What can hang from each mark
j_5: j_26 j_488 j_853
j_500: j_20 j_559
j_108: j_20 j_852
j_26: j_755
j_488: j_5
j_493: j_5 j_20
j_559: j_108 j_879
j_20: j_488 j_493

Every row comes from one small tree of marks. The marks that hang from a mark follow it in brackets, in the order of their numbers. Every link used is in the known rows. Which tree was each row made from?
Known rows
j_108{j_20}: [-0.08 -2.69  0.60  0.31 -1.31  1.20 -1.08  1.33 -1.70 -0.35 -0.63 -0.83
 -0.74 -0.83  0.03  0.86  1.36 -0.48 -3.26 -1.13  0.07  1.62 -0.99]
j_493{j_5{j_853} j_20{j_488}}: [ 0.66 -1.18  1.72  0.28 -3.75  1.82  1.99  0.87 -4.27 -1.33 -0.85  2.71
 -0.15  0.29  0.07 -4.06  2.45 -0.78 -7.43 -3.66 -1.52  0.72 -3.30]
j_108{j_20{j_493{j_5{j_488}}}}: [-0.75 -2.84  2.65  0.06 -1.57  1.93 -0.79  1.49 -3.16  0.86 -1.38  1.51
 -1.04  1.32  1.16 -3.90  1.27 -1.45 -5.21 -3.01  0.33  2.10 -0.98]
j_500{j_20{j_493} j_559{j_108{j_852} j_879}}: [-0.08 -1.06  0.84 -0.96 -0.06  1.73 -0.91  1.60 -4.28 -0.45 -1.33  5.41
  1.06  1.23 -2.44 -1.33 -0.18 -0.93 -4.53 -0.31 -0.60  0.56 -2.16]
j_559{j_108{j_20{j_488 j_493{j_5}} j_852} j_879}: [ 1.95 -2.79  5.89 -0.72 -2.27  3.82 -1.04  2.18 -5.26  0.91  0.44  3.07
  0.15  3.13 -1.90 -5.44  0.71  0.19 -5.23 -4.22  0.15  0.89  0.84]
j_559{j_108{j_20{j_488 j_493} j_852} j_879}: [ 2.00 -3.02  4.55  0.07 -1.12  3.55 -1.11  2.08 -5.01  1.62  0.36  1.91
  0.25  2.62 -2.18 -4.49  0.50  1.55 -1.51 -3.95  0.41  0.73  0.28]
j_20{j_488{j_5{j_26{j_755} j_853}} j_493}: [-0.28 -2.76  0.74  0.77 -0.82  2.55  2.14  0.43 -7.10 -0.57 -2.81  1.87
 -1.48  0.66 -0.48 -7.69  2.99  2.50  0.38 -4.53 -2.40  1.47 -0.39]
j_20{j_488{j_5{j_26 j_853}} j_493}: [-0.14 -1.91 -0.04  0.76 -1.22  2.09  1.11  0.59 -6.25  0.68 -2.10  3.42
 -1.20  0.20 -0.39 -7.31  3.37  2.78 -1.49 -3.89 -1.22  1.24 -1.54]
j_488{j_5{j_26{j_755} j_853}}: [-0.69 -2.69  0.68 -0.16 -1.67  1.90 -0.05  0.36 -5.13 -2.71 -3.08  3.33
 -1.23 -1.57 -0.71 -3.68  2.55  1.27 -1.66 -1.44 -2.43  1.39  0.82]
j_26{j_755}: [-0.54 -1.64  0.53  0.41 -1.52  0.91  0.43  0.67 -3.15 -2.30 -1.52 -2.28
 -0.86 -0.12  0.31  0.77  0.35 -1.10  0.71 -0.50 -1.83  1.48 -0.30]
j_493{j_5{j_26{j_755} j_853} j_20{j_488}}: [ 0.22 -2.52  2.71 -0.03 -3.35  3.18  3.94  0.95 -6.56 -1.28 -2.05  2.02
 -0.90  1.25  0.49 -5.53  2.74 -0.62 -6.80 -5.39 -2.84  0.96 -1.55]
j_500{j_20{j_488 j_493} j_559{j_108}}: [-0.61 -0.12 -2.07  0.64  0.74 -0.15  2.32  0.59 -4.50  0.04 -1.69  1.36
  0.65  1.75 -1.44 -3.53  3.91 -0.51 -2.63 -2.33 -1.15  1.01 -3.96]
j_108{j_20{j_488{j_5}} j_852}: [ 1.03 -2.35  0.89  0.30 -1.09  1.59  1.00  1.19 -2.78 -1.19 -0.36  2.10
 -0.04 -1.42 -1.18 -1.61  2.33  2.85 -2.80 -3.74  0.80  1.58  1.37]
j_500{j_20{j_488 j_493{j_5}} j_559{j_108 j_879}}: [-0.06 -0.83  0.57 -0.78 -1.32  0.88  0.00  1.31 -4.74  0.22 -0.87  3.21
  0.99  2.99 -2.08 -5.06  2.45 -2.02 -6.97 -2.71 -1.42  0.62 -2.95]
j_5{j_853}: [-0.15 -1.91  1.01  0.55 -1.81  0.79 -0.94  0.52 -2.73 -1.64 -1.67  1.34
 -0.79 -1.30 -0.37 -1.30  1.29 -0.63 -0.77  0.11 -1.29  0.98 -1.88]
j_493{j_5 j_20{j_488}}: [ 0.43 -0.09  0.60  0.09 -3.53  1.46  2.47  1.26 -3.74 -1.09 -0.08  0.58
  0.05  0.89  0.92 -1.40  2.07 -0.91 -7.94 -3.90 -0.93  0.97 -2.69]
j_493{j_5}: [-0.46 -0.94  1.12 -0.49 -2.83  0.70 -0.15  0.93 -2.57 -2.09 -0.83  0.37
 -0.72  0.01  0.76  0.49  0.95 -2.14 -4.63 -0.39 -0.78  1.40 -1.08]
j_559{j_108{j_852} j_879}: [ 1.31 -1.66  3.64 -0.91 -2.38  2.27 -2.97  1.60 -3.51 -1.47 -0.23  3.31
  0.68  0.68 -2.11 -0.27 -0.52 -0.11 -1.62  0.52 -0.23  0.30  1.04]
j_488{j_5{j_853}}: [-0.28 -1.38 -0.26  0.19 -2.02  0.72 -1.94  0.34 -2.71 -3.00 -1.93  4.01
 -0.48 -2.49 -1.16 -2.40  2.13  1.07 -2.69  0.36 -1.16  1.19 -0.78]
j_500{j_559{j_879}}: [ 0.16 -1.84  1.02 -0.38 -2.18  0.20 -1.96  1.50 -2.38 -0.81 -0.97  1.28
  0.38  0.30  0.07  1.34 -1.57 -1.22 -2.94  0.76 -0.99  0.49 -2.98]
j_20{j_488 j_493{j_5{j_853}}}: [ 0.21 -1.65  2.21  0.70 -2.26  1.80  1.59  0.65 -5.09 -0.09 -1.35  1.26
 -1.17  1.55  0.10 -6.36  1.72 -0.56 -2.24 -3.27 -1.50  1.21 -3.08]

Write each row's tree
[-1.05 -1.23  1.83  0.06 -2.19  1.23 -0.14  0.99 -3.67 -0.03 -1.72  1.43
 -0.98  1.73  1.51 -3.47  0.64 -1.83 -3.23 -1.91 -0.41  1.71 -1.44] -> j_20{j_493{j_5{j_488}}}
[ 0.10 -1.31 -0.21  1.15 -1.31  1.21  0.62  0.38 -4.75 -0.71 -1.58  2.39
 -0.72 -0.28 -0.96 -6.35  2.73  2.53 -0.50 -2.81 -1.09  1.24 -2.02] -> j_20{j_488{j_5{j_853}} j_493}
[ 1.20 -3.40  4.64 -0.80 -2.35  3.70 -1.44  2.23 -6.40  2.63 -0.14  2.09
 -0.53  4.07 -0.96 -7.08  2.69 -0.07 -6.34 -4.82 -0.54  0.90 -0.27] -> j_559{j_108{j_20{j_488 j_493{j_5{j_26}}}} j_879}
[ 0.97 -2.95  2.15  0.85 -0.54  2.87  0.93  1.06 -4.68 -0.37 -1.23  4.63
 -0.70 -0.80 -1.74 -6.04  2.18  3.47 -1.92 -4.46  0.17  1.57 -0.42] -> j_108{j_20{j_488{j_5{j_853}} j_493} j_852}
[-0.07 -2.83  4.22 -0.90 -1.36  3.94  1.51  2.03 -5.39  0.94 -1.30  3.21
 -1.62  1.19  0.95 -2.16  0.08 -0.13 -6.62 -3.75  0.37  1.91 -0.29] -> j_108{j_20{j_493{j_5{j_26}}} j_852}
[-0.40 -1.14 -0.79 -0.91 -1.03 -0.06 -2.52  1.20 -2.52 -1.19 -1.26  3.40
  1.42  0.29 -2.46 -0.01  1.68 -1.97 -5.68  0.57 -1.21  0.40 -2.03] -> j_500{j_20 j_559{j_108 j_879}}
[ 0.10 -2.17  0.15  0.40 -2.28  2.64  2.73  0.66 -6.18 -1.73 -2.32  3.27
 -0.45 -0.53 -0.64 -5.72  3.67  2.38 -5.05 -4.89 -2.45  0.96 -0.60] -> j_493{j_20{j_488{j_5{j_26{j_755} j_853}}}}
[ 1.46 -3.03  4.56 -0.95 -1.34  2.12 -2.10  2.01 -3.20 -1.07 -0.74  4.72
  1.04  0.42 -1.75  0.23 -0.65 -0.20 -4.90  0.02  0.02  0.46 -0.59] -> j_500{j_559{j_108{j_20 j_852} j_879}}
[ 1.91 -3.53  3.41 -0.95 -1.83  3.35 -1.74  1.97 -5.03  0.30 -0.20  5.35
  0.60  0.51 -2.85 -4.88  2.94  3.27 -4.61 -4.15  0.38  0.65  3.23] -> j_559{j_108{j_20{j_488{j_5{j_26}}} j_852} j_879}
[ 0.15 -0.92  0.95 -0.35 -3.45  2.21  3.30  1.52 -5.19  0.14 -0.65  1.31
 -0.40  1.45  1.51 -2.27  2.55 -0.49 -8.58 -4.97 -1.03  0.90 -2.16] -> j_493{j_5{j_26} j_20{j_488}}
[ 0.46 -0.60 -0.84  0.78 -2.69  1.34  1.05  0.64 -3.88 -2.03 -1.09  4.06
  0.28 -1.50 -1.00 -4.02  3.37  2.35 -5.58 -3.15 -1.16  0.77 -2.27] -> j_493{j_20{j_488{j_5{j_853}}}}
[ 0.81 -2.35  3.80  0.20 -1.49  2.87  2.50  1.73 -4.50  0.59 -0.22  0.84
 -0.98  1.67  0.18 -3.64  0.52  0.27 -4.16 -4.90  0.46  1.80 -0.85] -> j_108{j_20{j_488 j_493{j_5}} j_852}
[-1.21 -3.64  3.84 -0.08 -1.94  3.01  1.19  0.72 -6.57 -0.14 -3.66  2.91
 -1.79  1.96  1.27 -7.55  1.44 -1.55 -1.97 -3.50 -2.37  1.67 -0.34] -> j_20{j_493{j_5{j_26{j_755} j_488 j_853}}}
[-0.96 -3.89  2.14  0.40 -1.59  1.87  0.36  0.38 -4.75 -0.40 -3.64  1.80
 -1.23  0.13  0.56 -4.89  2.02 -0.51  1.15 -2.50 -2.09  1.27  0.55] -> j_5{j_26{j_755} j_488 j_853}
[-2.15 -3.45  0.94 -0.33 -0.82  2.53  1.06  0.55 -5.79  0.26 -3.99  3.67
 -1.40  1.15 -0.41 -7.55  3.12 -2.37 -3.96 -4.36 -2.26  1.94 -0.19] -> j_500{j_20{j_493{j_5{j_26{j_755} j_488 j_853}}}}
[-0.84 -1.91 -0.51 -0.37 -1.40  1.51  0.42  0.69 -4.63 -2.33 -2.35  1.15
 -1.05 -0.79  0.03 -1.23  1.96  1.12 -1.77 -1.46 -1.74  1.61  1.68] -> j_488{j_5{j_26{j_755}}}
[-0.06 -0.53 -2.05 -0.26 -0.30  0.33 -1.03  0.99 -4.39 -0.37 -1.15  4.66
  1.41  1.18 -3.19 -5.02  3.29  1.08 -5.04 -2.28 -1.05  0.68 -2.05] -> j_500{j_20{j_488{j_5} j_493} j_559{j_108 j_879}}
[ 0.37 -1.81  2.01 -0.13 -3.67  2.71  2.93  1.14 -5.68 -0.04 -1.47  3.39
 -0.58  0.74  0.70 -4.98  2.90 -0.28 -8.47 -4.83 -1.62  0.66 -2.67] -> j_493{j_5{j_26 j_853} j_20{j_488}}
[-1.01 -2.88  3.25 -0.14 -2.28  2.44 -0.07  0.95 -5.68  0.93 -3.04  4.58
 -1.59  1.43  1.37 -7.39  1.85 -1.28 -3.77 -2.81 -1.11  1.41 -1.55] -> j_20{j_493{j_5{j_26 j_488 j_853}}}
[-0.88 -0.75 -2.95  1.04 -0.05  0.50  1.59  0.76 -3.48  1.34 -0.94 -1.70
 -0.39  0.81 -1.05 -2.90  3.12 -0.25 -1.32 -3.92 -0.60  1.57 -2.67] -> j_500{j_20{j_488 j_493}}
[-0.50 -2.15  0.03 -0.18 -1.90  1.36 -1.08  0.57 -4.20 -1.52 -2.46  4.73
 -0.84 -1.95 -0.56 -3.31  2.89  1.50 -3.53 -0.96 -1.23  1.12 -0.32] -> j_488{j_5{j_26 j_853}}
[-0.59 -2.35  2.58 -0.54 -3.72  2.56  0.57  1.19 -4.88 -0.46 -2.52  5.92
 -0.52  0.19  1.40 -4.82  2.30 -1.41 -8.93 -3.30 -1.10  0.88 -1.63] -> j_493{j_5{j_26 j_488 j_853} j_20}
[-0.59 -0.96 -0.64 -0.62 -0.25  0.85 -2.16  1.37 -3.89  0.04 -1.38  3.45
  0.90  1.53 -2.24 -1.86  1.13 -1.60 -5.07 -0.10 -1.08  0.62 -3.22] -> j_500{j_20{j_493} j_559{j_108 j_879}}
[ 1.85 -2.56  3.38 -0.27 -1.16  3.40 -2.16  1.92 -4.97  0.27  0.23  4.59
  0.54  1.37 -3.01 -5.56  1.72  3.19 -3.44 -3.74  0.49  0.95  1.54] -> j_559{j_108{j_20{j_488{j_5} j_493} j_852} j_879}
[-0.06 -2.27  2.66  0.27 -2.16  2.58  2.33  0.92 -6.56  1.15 -1.94  2.12
 -1.63  1.96  0.62 -7.21  2.36 -0.28 -3.11 -4.37 -1.71  1.20 -2.66] -> j_20{j_488 j_493{j_5{j_26 j_853}}}
[-0.24 -4.50  5.78 -0.42 -1.33  4.04  0.33  1.56 -5.65  1.44 -2.69  6.44
 -1.52  0.92  0.74 -6.99  1.00 -0.21 -5.50 -4.58  0.20  1.76  0.11] -> j_108{j_20{j_493{j_5{j_26 j_488 j_853}}} j_852}
[ 1.58 -3.21  4.56 -0.91 -1.88  2.96 -3.58  2.06 -2.95 -0.59  0.05  3.24
  0.51  0.37 -2.38 -0.64  0.08  0.11 -3.69 -0.82  0.35  0.69  1.57] -> j_559{j_108{j_20 j_852} j_879}
[-1.28 -1.71 -2.81  0.43  0.42  0.69  2.41  0.37 -5.60  0.38 -3.20  5.35
 -0.25 -0.47 -1.17 -6.52  4.35  1.77 -4.68 -4.11 -1.43  1.33 -3.70] -> j_500{j_20{j_488{j_5{j_26 j_853}} j_493} j_559}
[ 0.56 -1.17  1.87 -0.65 -2.09  0.47 -2.76  1.35 -3.29 -1.60 -1.00  2.79
  0.95  1.09 -1.01  0.03  0.03 -1.07 -3.29  1.67 -1.29  0.13 -2.19] -> j_500{j_559{j_108 j_879}}
